Each row was made from one walk, in order. Every step used is in the known rows, and no mark comes twice. Write each row's walk.
Known rows:
e, d, u: [ -2.5  20.8  -8.6  -9.0  40.7   2.4  18.0 -13.6 -27.6  10.3  -7.9   7.4
 -25.6 -10.9 -10.5 -45.4 -21.6  19.0 -19.9  -2.4  -4.4]
u, d, j, e: [  5.6  11.0  20.9  -7.1   9.2  21.2   8.6 -25.0  -7.9  -2.1 -11.9  -3.9
  -1.4 -16.5 -36.7 -20.8 -25.1   4.2 -10.8  14.2 -13.7]
j, e, d: [  4.7   3.6   5.5 -18.4   9.6   7.3   9.0 -22.4 -21.2  15.0 -15.5  -1.8
  -9.9 -20.9 -36.4 -17.9 -16.2  13.3 -11.5   4.2  -2.0]
z, d: [-10.8  11.9  -3.4  -3.1  34.4   5.3   3.9  -6.2  -8.5  20.7   3.9  -4.5
  -5.5 -12.3  -5.2 -31.8 -29.2  -4.1   0.7  -7.7   5.8]
e, d, v, j, z: [-12.9   6.5   4.6 -38.3  14.3  10.6   4.9 -25.0 -29.8  27.0  26.6 -23.7
 -17.4  -7.7 -21.3 -29.7 -30.7  26.3 -22.4  16.6  17.7]
j, d: [ -7.2  15.3   3.7  -2.6  25.0   9.3  -8.0 -16.3  -5.5   1.7  -2.9  -1.7
  12.8 -13.8 -21.4 -21.3 -39.1  -2.8  -7.8   5.9  -2.4]
u, d: [ -8.2  15.3  15.8  -2.0  26.0  22.2   7.2  -3.7  -1.5  -4.4  -8.5   4.4
  -3.5 -16.1 -11.5 -27.9 -27.6  -7.6  -3.5   4.3  -8.5]
d, z: [-12.9   7.1 -12.6   2.7  43.4  17.1  17.5  -7.8  -1.9  33.0  12.8 -35.8
  -8.3  -1.0 -14.7 -13.0 -44.7   1.6 -20.5   4.2   0.3]
e, d, j, z: [  2.6  13.5   0.5 -14.9  30.9   6.6  22.0 -26.9 -26.2  18.4  10.0 -22.0
 -14.2 -19.5 -36.3 -23.9 -28.5  24.2 -20.3   3.1  12.1]
z, j, d: [ -4.6   7.9  -1.0 -11.7  28.7  11.8 -10.6 -17.4 -21.4   5.1  -9.5   8.6
   9.1 -12.8 -15.0 -33.8 -51.6   4.7  -2.9  -4.1  -6.3]
v, d: [-14.1  13.2  -0.9  -0.2  32.9   5.3  -1.0  -4.3  -5.7  17.5  -0.9  -1.4
   2.6  -6.4  -4.2 -21.3 -29.3 -12.5  -4.5  -0.9   0.4]
e, d, j: [  6.3  14.3  10.6 -19.0  33.2  -1.9  12.0 -20.3 -31.1  17.1   5.5 -15.1
 -18.6 -21.0 -28.2 -33.5 -24.1  21.2 -16.0  -8.6   0.8]
v, j, z: [-23.4  18.9  -5.4 -18.5  17.1  31.1   2.2 -16.3  -0.1  28.2  12.4 -22.0
  -3.0 -17.5 -14.2 -19.5 -38.0  -0.7 -19.5  26.9   0.8]
z, j, e, d, u: [  7.1   5.4 -13.6 -20.6  24.5   8.4  14.6 -27.4 -41.8  12.4 -26.4  20.2
 -24.3  -9.1 -20.2 -45.9 -27.9  28.3 -15.8  -0.7 -11.5]
v, d, z, j: [-13.4  -0.2 -25.3   2.5  45.9  10.7   6.8  -6.3 -23.3  34.1  -0.2 -11.3
  -8.2  11.3   0.1 -29.8 -56.6   4.3 -11.9  -4.5   0.1]
u, j, e: [  5.2   9.1  15.0 -24.1  14.0  19.6   9.2 -13.4 -13.2  17.1  -9.5 -13.1
   3.3 -15.0 -35.2  -4.2 -32.5   0.5 -11.8   9.8  -7.8]
e, d: [ -1.5  10.3   5.0 -17.4  30.1   3.4   9.9 -10.8 -22.4  15.2  -2.9  -5.2
 -15.6 -21.5 -19.8 -29.5 -21.4  11.7 -10.5  -7.8   1.3]
z, d, u, j, e: [  4.4  17.2  -9.6  -8.2  25.6   7.9  15.2 -14.7 -25.9  14.8 -16.8   8.7
 -10.7   1.1 -18.9 -35.9 -31.6  13.0 -12.1   6.7  -5.4]
u, d, v, j: [-15.9  11.5  25.1 -28.1  13.2  21.3  -9.2 -11.6 -13.4   6.4  16.2  -9.7
 -10.3  -5.1  -5.2 -37.2 -33.3   4.1 -11.0  17.2  -3.7]
d, e: [-13.8   7.2  -2.8  -4.6  28.0   9.4   4.0  -5.1 -10.2  18.8  11.1 -38.1
  -9.8 -10.1 -19.5  -4.9 -30.3  -0.5 -13.5  -6.1  -9.0]

Which walk is each row?
[ -7.6   2.5  -8.2   0.6  40.0  27.3  15.5  -6.0 -20.4  12.2  -7.6  -6.6
 -14.3   1.2  -7.1 -36.8 -55.5  10.1 -11.3  -0.1  -8.3] | u, d, z, j
[  3.9  24.0 -10.1 -15.8  39.0  10.6  33.6 -13.4 -38.6   9.9  -6.9   0.0
 -22.5  -6.7 -25.1 -34.4 -34.4  29.2 -27.1   6.3   5.3] | e, d, u, j, z
[ -5.1  18.7 -10.6 -22.7   5.0  14.1   3.3 -26.8 -29.3  19.6 -17.8   8.8
 -24.7 -11.8 -21.7 -46.2 -20.0  26.6 -27.0  24.8 -14.7] | v, j, e, d, u
[ -1.0  -5.9  -8.5  -0.1  19.4  31.7  14.7 -18.9 -18.3  12.1 -19.5  -4.1
  -8.4   1.4 -24.3 -25.3 -50.2  11.8 -12.3  10.5 -12.4] | u, d, z, j, e
[-10.1   9.1  -3.9  11.1  36.1  24.9  18.7  -5.1  -2.6   9.8  -1.5 -17.4
 -10.4   0.2 -14.8 -23.9 -42.8   2.4 -15.9   8.4  -4.6] | u, d, z
[  7.1  -3.9   0.3 -27.7  13.2   9.2   6.0 -24.6 -37.2  17.2 -20.8   8.9
 -14.1 -19.2 -29.5 -30.7 -28.2  20.6  -8.0  -5.6  -6.0] | z, j, e, d
[ -3.0  14.9   1.4  -5.6  37.3   0.0   5.9 -15.8 -16.5  22.7  11.2 -16.0
  -9.1 -11.9 -13.0 -35.9 -31.9   5.8  -5.3  -9.3   4.0] | z, d, j
[  7.1  24.2   0.3 -20.2  41.3   1.6  21.5  -6.4 -42.7   9.0 -11.3   7.0
 -26.0  -8.0 -16.2 -44.5 -29.5  26.2 -22.2  -4.3  -5.2] | e, d, u, j
[ -7.7  10.3 -15.2  -5.4  26.3   7.3  15.7  -3.8 -28.8  21.0  10.6 -36.0
 -10.5  -0.3 -26.2  -9.5 -42.9  13.7 -12.7  -5.3  10.0] | u, j, z, d, e
[ -1.6  26.3   0.9 -14.9  44.7  13.3  18.3  -3.3 -21.0  12.4  -2.3  -3.2
 -13.2  -5.5  -8.8 -31.6 -37.9   5.7 -19.5   3.2 -11.0] | d, u, j
[  6.4  -7.1  17.3 -32.3  11.5  -1.9   7.6 -28.8 -28.3  17.3   7.1 -14.6
 -10.4  -7.9 -36.0 -15.8 -16.2  19.9 -12.0   1.7  10.2] | j, e, d, v
[ -1.0   8.7   4.2  -5.4  16.5   4.3  -1.1 -25.5 -10.8  19.5  -4.8  -9.8
   4.3  -6.3 -29.4 -13.6 -26.0  -1.6 -10.5   8.9  -5.0] | v, d, j, e
[  2.5   7.7   1.3  -8.4  17.7   3.9   5.7 -28.7 -14.9  23.7   0.1 -13.6
  -2.1 -11.3 -29.6 -24.6 -25.9   7.9  -7.0   2.1   0.0] | z, d, j, e
[ -6.5   4.8  26.5 -14.7  28.4  13.1   5.6 -10.0  -9.6  -2.6  14.7  -8.1
  -4.9  -4.3 -11.2 -25.5 -28.9  -0.7  -3.8  -0.3   3.3] | u, d, v
[ 16.3  -2.7  25.9 -44.5  11.8  -1.2  11.7 -22.7 -43.7  16.4   4.8 -15.3
 -11.2  -6.2 -42.6 -15.2 -25.0  27.5 -14.2   0.0   9.1] | u, j, e, d, v
[  3.2   8.5  12.1 -14.7  16.9  13.8   7.1 -29.2  -6.8  20.1   2.1 -23.0
   0.7 -18.0 -37.1  -9.7 -26.1   3.1 -14.3   9.4  -8.1] | d, j, e
